What can hang from each mark
fomu: ninibuk
pipaso: fomu rarep
ninibuk: toki
rinep: nivukop pipaso
rarep: pipaso ruli
toki: pipaso ruli
nivukop: fomu rarep
ruli: fomu rinep toki

Every row comes from one small tree of marks. Brackets hold a mark, then the marks that hang from it, in alphabetical order. Every link used is in the known rows. Which tree was each row made from?
Known rows
[toki [pipaso [fomu ninibuk] rarep] [ruli [rinep nivukop]]]: [-2.17, -0.07, -2.40,  0.59, -1.23,  2.76,  3.65, -2.29, -1.56, -1.04,
  3.88,  0.12, -0.78,  3.04,  0.62,  1.74, -0.75, -6.47, -0.90,  0.25,
  0.12,  5.78,  4.19, -1.85, -4.53]
[rinep [pipaso rarep]]: [ 0.44,  0.39, -2.31, -2.16,  0.04,  0.21,  0.75,  0.63,  0.04,  0.44,
  0.89,  0.06, -1.60,  2.73, -0.31,  2.78,  0.79,  1.19, -1.87, -0.62,
 -0.98,  2.14,  0.39,  0.57, -1.47]
[nivukop fomu [rarep pipaso]]: [-0.81,  0.86, -1.12,  1.77, -0.70,  0.68, -0.89, -0.08, -0.98, -0.67,
 -0.53, -0.44, -2.73, -0.57, -2.45, -0.32,  1.00,  0.84, -0.83,  0.38,
 -2.12,  1.40,  1.18, -1.50, -0.64]
[rarep [ruli [fomu [ninibuk [toki pipaso]]] rinep]]: [ 0.43, -0.48, -1.98,  2.87,  2.23,  0.44,  4.50, -5.00, -0.82, -0.35,
  2.00, -1.36, -1.21,  2.34, -0.08,  1.46, -2.63,  1.20, -0.50,  0.93,
  0.93,  2.80, -0.05, -4.56, -2.24]
[nivukop fomu [rarep ruli]]: [-1.92, -0.01, -0.61,  2.65,  0.45,  0.57, -0.18, -0.18, -0.90, -0.50,
 -0.86,  0.12, -2.92,  0.31, -1.93, -0.23,  0.40,  1.34, -0.29, -0.18,
 -1.86,  1.65,  1.21, -2.05,  0.02]
[pipaso fomu]: [-1.45,  1.36, -0.69, -0.52, -0.27,  0.78, -0.68, -1.04, -0.07, -0.91,
  0.14,  0.15, -0.90,  2.11,  0.10,  0.46,  0.54, -1.06,  0.73, -0.89,
  1.58,  0.94, -0.32, -0.57, -0.39]
[ninibuk [toki [pipaso rarep] [ruli fomu [rinep nivukop]]]]: [-1.02, -2.28, -0.82,  1.53,  0.05,  2.29,  4.87, -3.90, -1.45, -1.69,
  3.52, -0.96, -2.23,  3.30,  1.70,  1.01, -0.15, -1.30, -3.30,  0.39,
 -0.79,  3.52,  0.06, -1.96, -3.54]
[toki [ruli fomu]]: [-0.13,  0.65, -1.09,  1.42,  0.90,  1.15,  1.36, -0.86, -1.54, -0.73,
  1.29, -1.98, -0.41,  1.87,  2.34, -1.37,  0.30, -1.08, -0.60,  0.74,
  1.30,  2.55,  1.11, -0.01, -0.27]
[rarep pipaso [ruli toki]]: [ 0.46,  2.82, -2.99,  1.07,  0.18, -1.51,  2.31, -0.78,  0.88,  0.74,
  0.03, -1.46, -0.88,  2.28,  0.88, -1.31, -0.95,  1.95,  0.47,  0.06,
  1.70, -0.84,  2.05, -1.65, -1.57]
[rarep ruli]: [-0.20,  2.22, -1.21,  0.45,  0.99, -0.71,  1.50, -0.35,  0.89,  0.39,
 -1.87, -0.24, -0.55,  2.37,  0.41,  0.91, -0.52,  1.57,  0.58, -0.64,
  0.98,  0.17,  0.65, -1.65, -0.58]
[rarep pipaso [ruli fomu rinep toki]]: [ 0.37, -0.19, -2.65,  2.74,  0.93, -0.51,  3.97, -1.70, -0.53, -0.59,
  2.43, -2.81, -0.79,  2.60,  2.53, -0.62, -0.09,  1.09,  0.43,  1.40,
  1.70, -0.01,  0.86, -1.50, -2.17]
[ruli [rinep [nivukop fomu]] [toki pipaso]]: [-0.65, -1.67, -1.23,  2.23, -1.34,  2.32,  3.47,  0.36, -0.46, -2.92,
  5.05, -1.23, -2.66,  2.43,  1.29,  2.24,  2.13, -3.03, -0.19,  2.33,
 -0.67,  0.53,  3.39, -0.73, -2.10]
[fomu [ninibuk [toki [pipaso rarep] [ruli [rinep nivukop]]]]]: [-1.09, -0.10, -1.99,  0.21, -0.45,  1.77,  3.96, -2.90, -0.45, -0.48,
  3.03, -0.32, -1.89,  3.18, -0.45,  1.94, -2.04, -2.81, -2.62, -0.02,
 -0.65,  4.85,  2.12, -3.31, -3.81]
[ruli [fomu ninibuk] rinep toki]: [ 0.54, -1.46, -2.31,  0.75,  1.67,  1.15,  1.80, -1.16, -2.18, -1.54,
  4.68, -2.67, -1.35,  2.79,  0.40,  0.02,  0.20, -2.52,  0.58,  2.34,
  2.08,  2.64,  1.29,  0.11, -0.63]
[rarep [ruli fomu [rinep nivukop pipaso] toki]]: [-0.61, -2.93, -3.17,  1.34, -0.04,  0.76,  5.62,  0.71,  0.68, -0.37,
  5.49, -2.19, -0.63,  3.63,  3.63,  2.67,  1.76, -1.17, -0.65,  1.41,
  1.74,  0.45,  4.06, -0.35, -2.78]
[ruli toki]: [ 0.14,  0.96, -1.58, -0.63,  0.28, -0.05,  0.15,  0.30, -0.50, -0.88,
  1.61, -1.30, -1.89,  3.00,  0.19, -0.60,  0.84,  0.02,  0.15,  0.31,
  1.44, -0.10,  0.83,  0.64,  0.36]
[toki pipaso]: [ 1.15,  2.10, -1.34,  0.17,  0.06,  0.36,  1.59, -0.89, -0.35, -0.64,
  0.30, -0.19, -0.96,  2.02,  0.12,  0.98,  0.33,  0.38, -0.66,  0.39,
  0.21,  0.97,  0.61, -0.94, -0.81]
[rarep [pipaso [fomu ninibuk]]]: [-0.41,  3.23, -2.56, -0.17, -0.17,  0.26,  0.08, -1.87, -0.14,  0.45,
 -0.15, -0.43, -0.07,  0.82, -1.27,  0.16, -1.46, -1.88,  1.32, -0.16,
  2.21,  2.30,  2.36, -2.03, -1.96]
[nivukop rarep]: [-0.64,  0.33, -0.87, -0.44,  0.07,  0.14, -1.01,  0.11, -0.81, -0.64,
 -0.39,  0.11, -2.19,  1.62, -2.12, -0.04,  1.16,  0.31, -1.29, -0.62,
 -0.94,  1.40, -0.42, -0.32,  0.38]
[toki [ruli rinep]]: [-0.93,  0.31, -0.92,  0.83, -0.85,  0.42,  1.50,  0.31, -0.40, -1.05,
  0.90, -1.48, -0.57,  3.04,  2.35,  2.03,  0.23, -2.28, -0.48, -0.07,
  0.68,  1.98, -0.01, -1.84, -0.70]
[rinep nivukop [pipaso rarep]]: [-0.04, -0.20, -2.28, -2.65, -1.03,  0.95,  2.32,  1.51,  1.14,  0.34,
  1.55,  0.36, -1.44,  2.66, -0.03,  3.38,  1.34, -0.18, -2.06, -0.59,
 -0.73,  1.65,  3.03,  1.18, -2.63]
[ruli [rinep nivukop [pipaso fomu]]]: [-2.11, -1.66, -1.76, -0.87, -2.42,  1.59,  2.91,  1.00,  1.65, -0.85,
  3.57, -0.08, -0.52,  3.18,  2.03,  5.80,  2.16, -3.65, -0.36, -0.26,
  1.31,  0.91,  2.35, -1.08, -2.64]

Which tree is each row?
[-1.46, -0.01, -3.24, -2.36, -0.82,  2.14,  1.60, -0.23,  0.42,  0.47,
  2.87,  0.90, -0.86,  2.30, -1.17,  2.92,  0.12, -3.41, -0.82, -0.31,
  0.82,  4.25,  4.69,  0.28, -3.39]  [rinep nivukop [pipaso [fomu ninibuk] rarep]]
[-2.08, -2.01, -2.76,  0.98, -1.51,  2.05,  2.30, -1.53, -2.00, -1.64,
  6.18, -0.06, -2.47,  2.81, -1.64,  0.46,  1.14, -5.99, -0.69,  1.13,
  0.45,  3.68,  3.79, -1.17, -2.96]  [ruli [rinep [nivukop rarep]] [toki [pipaso [fomu ninibuk]]]]
[-0.09, -0.44, -1.94,  1.70,  1.14,  1.45,  2.47, -1.21, -2.10, -0.82,
  2.97, -2.47, -0.19,  1.89,  1.89,  0.34, -0.81, -3.75, -0.09,  1.44,
  1.62,  4.59,  1.78, -1.45, -1.00]  [toki [ruli [fomu ninibuk] rinep]]
[-0.14, -1.62, -1.20,  2.20,  2.05,  0.50,  4.07, -5.33, -1.17, -0.86,
  1.39, -0.70, -2.70,  3.36,  0.19,  1.52, -1.38,  3.43, -2.09,  0.08,
 -0.97,  2.42, -2.79, -3.24, -2.79]  [ninibuk [toki [pipaso [rarep [ruli fomu rinep]]]]]
[ 0.14, -1.05, -2.77,  2.11,  2.19,  0.36,  3.30, -1.77, -1.49, -0.65,
  3.70, -2.47, -1.03,  2.87,  0.93, -0.37, -0.81, -1.33,  0.96,  2.02,
  2.23,  2.45,  2.10, -1.33, -1.19]  [rarep [ruli [fomu ninibuk] rinep toki]]
[-1.16, -0.28, -2.56,  0.05, -0.62,  0.17,  2.23, -1.07,  0.50,  0.42,
  2.93, -1.42, -0.76,  2.64,  1.15,  3.53, -1.80, -1.66, -1.52, -0.49,
  1.15,  3.48,  1.02, -3.90, -1.36]  [fomu [ninibuk [toki [ruli [rinep pipaso]]]]]
[-0.10, -1.83, -3.28,  0.39,  0.78,  1.52,  3.01, -0.94, -2.50,  0.05,
  4.59, -1.95, -0.69,  2.61,  1.60,  1.77, -0.45, -2.80, -2.01,  1.08,
 -0.10,  6.34,  2.17, -0.40, -2.52]  [toki [ruli [fomu ninibuk] [rinep [pipaso rarep]]]]
[-1.06,  1.92, -2.52,  0.42,  0.24,  1.68,  1.22, -3.33, -2.75, -0.28,
  2.29,  0.16, -1.20,  2.15, -0.46, -1.36, -1.66, -3.82, -0.81, -0.12,
  0.26,  6.36,  2.84, -1.20, -2.86]  [toki [pipaso [fomu ninibuk] rarep] ruli]
[-3.32, -2.10, -1.63, -0.40, -1.41,  0.83,  1.25, -2.72, -0.40, -0.65,
  3.20, -0.32, -2.36,  3.67,  1.74,  3.21, -0.38, -0.86, -2.28, -1.82,
  0.11,  3.83, -1.92, -2.97, -2.55]  [ninibuk [toki [ruli [rinep [pipaso fomu rarep]]]]]
[-2.03, -0.73, -2.28,  0.83, -0.95, -0.10,  2.80, -0.65,  1.11,  0.02,
  1.88, -0.33, -0.42,  3.30,  2.47,  4.30,  0.35, -0.57,  0.41, -0.83,
  1.49,  1.05,  0.61, -2.87, -2.00]  [rarep [ruli [rinep [pipaso fomu]]]]
[-0.59, -0.45, -2.77,  3.33, -0.11,  1.76,  5.10, -0.46, -0.34, -1.13,
  4.54, -1.33, -1.92,  1.82,  0.32,  2.00, -0.35, -3.33,  0.90,  2.48,
  0.09,  2.17,  6.28, -2.61, -3.08]  [rarep [ruli [rinep [nivukop [fomu ninibuk]]] [toki pipaso]]]
[-1.29, -0.19, -2.90,  3.18,  0.07,  1.69,  3.07, -0.80, -1.34, -0.31,
  4.08, -0.28, -3.08,  0.88, -2.28, -1.70,  0.18, -2.62, -0.25,  1.77,
 -1.25,  3.22,  7.03, -1.64, -2.35]  [rinep [nivukop [fomu ninibuk] [rarep [ruli [toki pipaso]]]]]
[ 0.74,  2.03, -2.51,  1.52,  0.73, -0.60,  3.01, -1.41, -0.23, -0.05,
  1.76, -1.01, -1.44,  3.24,  1.19, -1.06, -0.41,  1.18,  0.07,  0.74,
  1.07,  0.30,  2.32, -1.23, -1.09]  [rarep [ruli [toki pipaso]]]
[-1.02, -0.47, -1.58,  0.23, -2.07,  0.53,  2.18,  0.75,  0.78, -0.72,
  0.54, -0.22, -1.33,  1.73, -1.18,  2.72,  1.38, -1.77, -1.59, -0.15,
 -1.06,  0.62,  1.47, -1.59, -2.53]  [ruli [rinep [nivukop [rarep pipaso]]]]
[ 0.48, -0.20, -3.43,  2.85,  2.31,  0.41,  2.56, -3.18, -3.04,  0.02,
  4.12, -1.30, -2.28,  1.60, -1.30, -3.59, -0.68, -0.37, -0.77,  1.75,
  0.36,  3.96,  3.74, -0.82, -1.35]  [nivukop [rarep [ruli [fomu ninibuk] [toki pipaso]]]]
[-3.05, -2.01, -2.33,  1.18, -1.37, -0.11,  1.73, -0.82,  0.03, -0.01,
  2.17,  0.34, -1.64,  2.71,  0.24,  3.20,  0.95, -0.62, -0.92, -1.24,
 -0.17,  2.38,  0.14, -2.67, -2.04]  [nivukop [rarep [ruli [rinep [pipaso fomu]]]]]
[-0.49,  1.06, -1.35, -0.53,  0.12,  1.25,  0.49, -3.03, -1.45, -1.09,
  0.94,  0.96, -2.02,  2.65, -0.63,  0.46,  0.33, -0.38, -0.95, -0.41,
 -0.30,  2.99, -0.23, -0.24, -2.22]  [toki [pipaso fomu rarep]]
[-1.08,  3.14, -2.08,  1.26, -0.37, -0.60,  1.65, -2.24,  1.10,  0.88,
 -1.72, -0.27, -0.12,  1.46,  0.65,  0.35, -1.09,  0.77,  1.23, -1.00,
  1.81,  0.23,  1.07, -2.75, -2.33]  [rarep [pipaso fomu] ruli]
[ 0.33, -0.55, -2.71,  0.25,  1.78,  0.22,  2.86, -1.32, -0.48,  0.90,
  1.26, -0.50, -1.15,  2.63,  1.07,  1.38,  0.18,  2.62, -1.63,  0.04,
 -0.02,  2.61,  1.19,  0.12, -2.05]  [rinep [pipaso [rarep [ruli fomu]]]]
[ 0.53,  0.57, -1.98,  2.67,  1.06, -0.36,  3.89, -1.85, -0.04, -0.09,
 -0.13, -2.03,  0.00,  1.89,  1.82,  1.47, -0.61,  1.63,  0.14,  0.82,
  1.20,  0.44,  0.17, -2.56, -2.42]  [rarep pipaso [ruli fomu rinep]]
[-1.40, -2.96, -1.64,  0.32,  0.45,  0.94,  2.60, -2.43, -1.29, -0.74,
  3.62, -1.53, -2.15,  3.30,  2.19,  2.05, -0.27,  0.85, -3.40, -0.40,
 -0.29,  3.78, -1.83, -1.75, -2.10]  [ninibuk [toki [ruli fomu [rinep [pipaso rarep]]]]]
[-1.06,  0.24, -1.28,  1.33,  0.63,  1.42, -1.67,  0.08, -2.01, -0.91,
  0.66, -0.15, -2.95, -0.37, -3.94, -0.27,  0.10, -1.36, -0.29,  0.71,
 -1.77,  3.75,  2.34, -1.26,  0.16]  [nivukop [fomu ninibuk] rarep]
[ 1.18,  0.07, -1.88,  0.00,  2.81,  1.35,  1.67, -5.17, -2.09, -0.40,
  2.06, -0.50, -2.50,  1.98, -2.49, -1.06, -1.99,  1.54, -2.02,  0.71,
 -0.43,  4.50, -0.48, -1.29, -1.94]  [ruli [fomu [ninibuk [toki [pipaso rarep]]]]]
[-2.08,  1.72, -2.06,  1.74, -0.72, -0.70,  0.54, -2.11,  0.02,  0.65,
 -1.49,  0.40, -1.38,  0.84, -1.23, -1.13, -0.48,  0.79, -0.10, -1.42,
  0.17,  1.20,  0.71, -2.76, -1.90]  [nivukop [rarep [pipaso fomu] ruli]]
[-0.74, -0.08, -1.33,  0.20,  0.80, -0.38,  2.29, -0.91,  0.07, -0.20,
 -0.82, -0.05, -1.60,  3.49,  0.02,  2.75, -0.54,  1.31, -0.66, -0.80,
 -0.84,  1.69, -1.11, -1.67, -1.88]  [pipaso [rarep [ruli rinep]]]
[-0.02, -1.26, -2.43,  1.24,  0.45,  2.88,  4.97, -1.93, -2.59, -1.02,
  4.61, -1.24, -0.69,  2.74,  1.23,  0.89, -0.45, -4.74, -1.90,  1.80,
 -0.45,  5.83,  4.14, -0.56, -4.04]  [toki [pipaso rarep] [ruli [fomu ninibuk] [rinep nivukop]]]
[ 1.02,  0.58, -1.85,  1.74,  2.27,  0.66,  3.46, -3.29, -1.71, -0.29,
  0.64, -0.18, -1.49,  2.57,  0.52, -0.81, -0.53,  2.35, -1.38,  0.71,
 -0.72,  2.85,  0.71, -0.51, -2.28]  [toki [pipaso [rarep [ruli fomu]]]]
[ 1.01, -0.54, -3.22,  3.07,  2.16,  0.59,  4.72, -2.96, -2.07, -0.84,
  4.88, -2.46, -1.12,  3.07,  1.21, -0.30, -1.00, -1.23,  0.52,  2.51,
  1.73,  3.01,  2.57, -1.65, -2.04]  [rarep [ruli [fomu ninibuk] rinep [toki pipaso]]]
[-1.92,  1.27, -0.76,  1.48, -0.73,  0.95,  1.00, -4.31, -0.63, -0.73,
  1.63, -0.06, -1.44,  2.56,  1.31, -0.62, -1.27, -0.69, -0.96, -1.16,
  1.27,  2.31, -0.56, -3.56, -1.26]  [ninibuk [toki [pipaso fomu] ruli]]
[-0.36,  2.32, -2.30,  1.39, -0.05, -1.42,  1.16, -0.90,  0.44,  1.17,
 -2.26, -0.11, -1.24,  1.03, -1.51, -0.64, -0.65,  2.48, -0.93, -1.11,
 -0.71,  0.75,  0.89, -2.41, -1.32]  [nivukop [rarep pipaso ruli]]
[-2.83, -2.40, -1.93,  2.22, -0.90,  1.22,  0.59, -1.12, -1.46, -0.65,
  4.02, -1.27, -3.22,  0.62, -1.20,  2.30, -0.67, -2.01, -2.28, -0.13,
 -1.72,  5.18,  1.23, -4.48, -1.26]  [nivukop [fomu [ninibuk [toki [ruli [rinep pipaso]]]]] rarep]
[-0.27, -3.96, -2.71, -1.07, -0.26,  1.83,  3.81,  0.52, -0.87, -1.45,
  6.29, -1.72, -2.12,  3.86,  1.95,  2.53,  2.64, -1.53, -2.26,  1.38,
  0.01,  2.05,  2.45,  2.00, -2.95]  [ruli fomu [rinep nivukop [pipaso rarep]] toki]
[ 0.99,  0.94, -2.30, -0.70,  0.55,  0.43,  1.23, -1.54, -1.93, -1.02,
  2.77, -0.41, -2.76,  3.64, -0.53, -1.20,  0.60,  0.55, -1.50,  0.75,
 -0.54,  2.01,  0.60,  1.06, -1.29]  [ruli [toki [pipaso rarep]]]
[-0.50,  0.94, -2.19, -0.27,  1.30, -0.63,  1.27, -1.06, -0.55,  0.26,
  0.43, -0.47, -2.41,  3.43, -0.39, -1.29, -0.36,  1.99, -0.37, -0.28,
  0.19,  1.34,  0.84,  0.20, -1.12]  [pipaso [rarep [ruli toki]]]
[-0.08,  0.34, -2.17,  0.64,  1.54, -0.03,  3.65, -4.48, -0.43,  0.30,
  0.42,  0.05, -2.42,  3.17, -1.93,  2.48, -3.13,  1.54, -1.48, -0.45,
 -1.04,  3.51, -0.70, -4.48, -3.23]  [fomu [ninibuk [toki [pipaso [rarep [ruli rinep]]]]]]
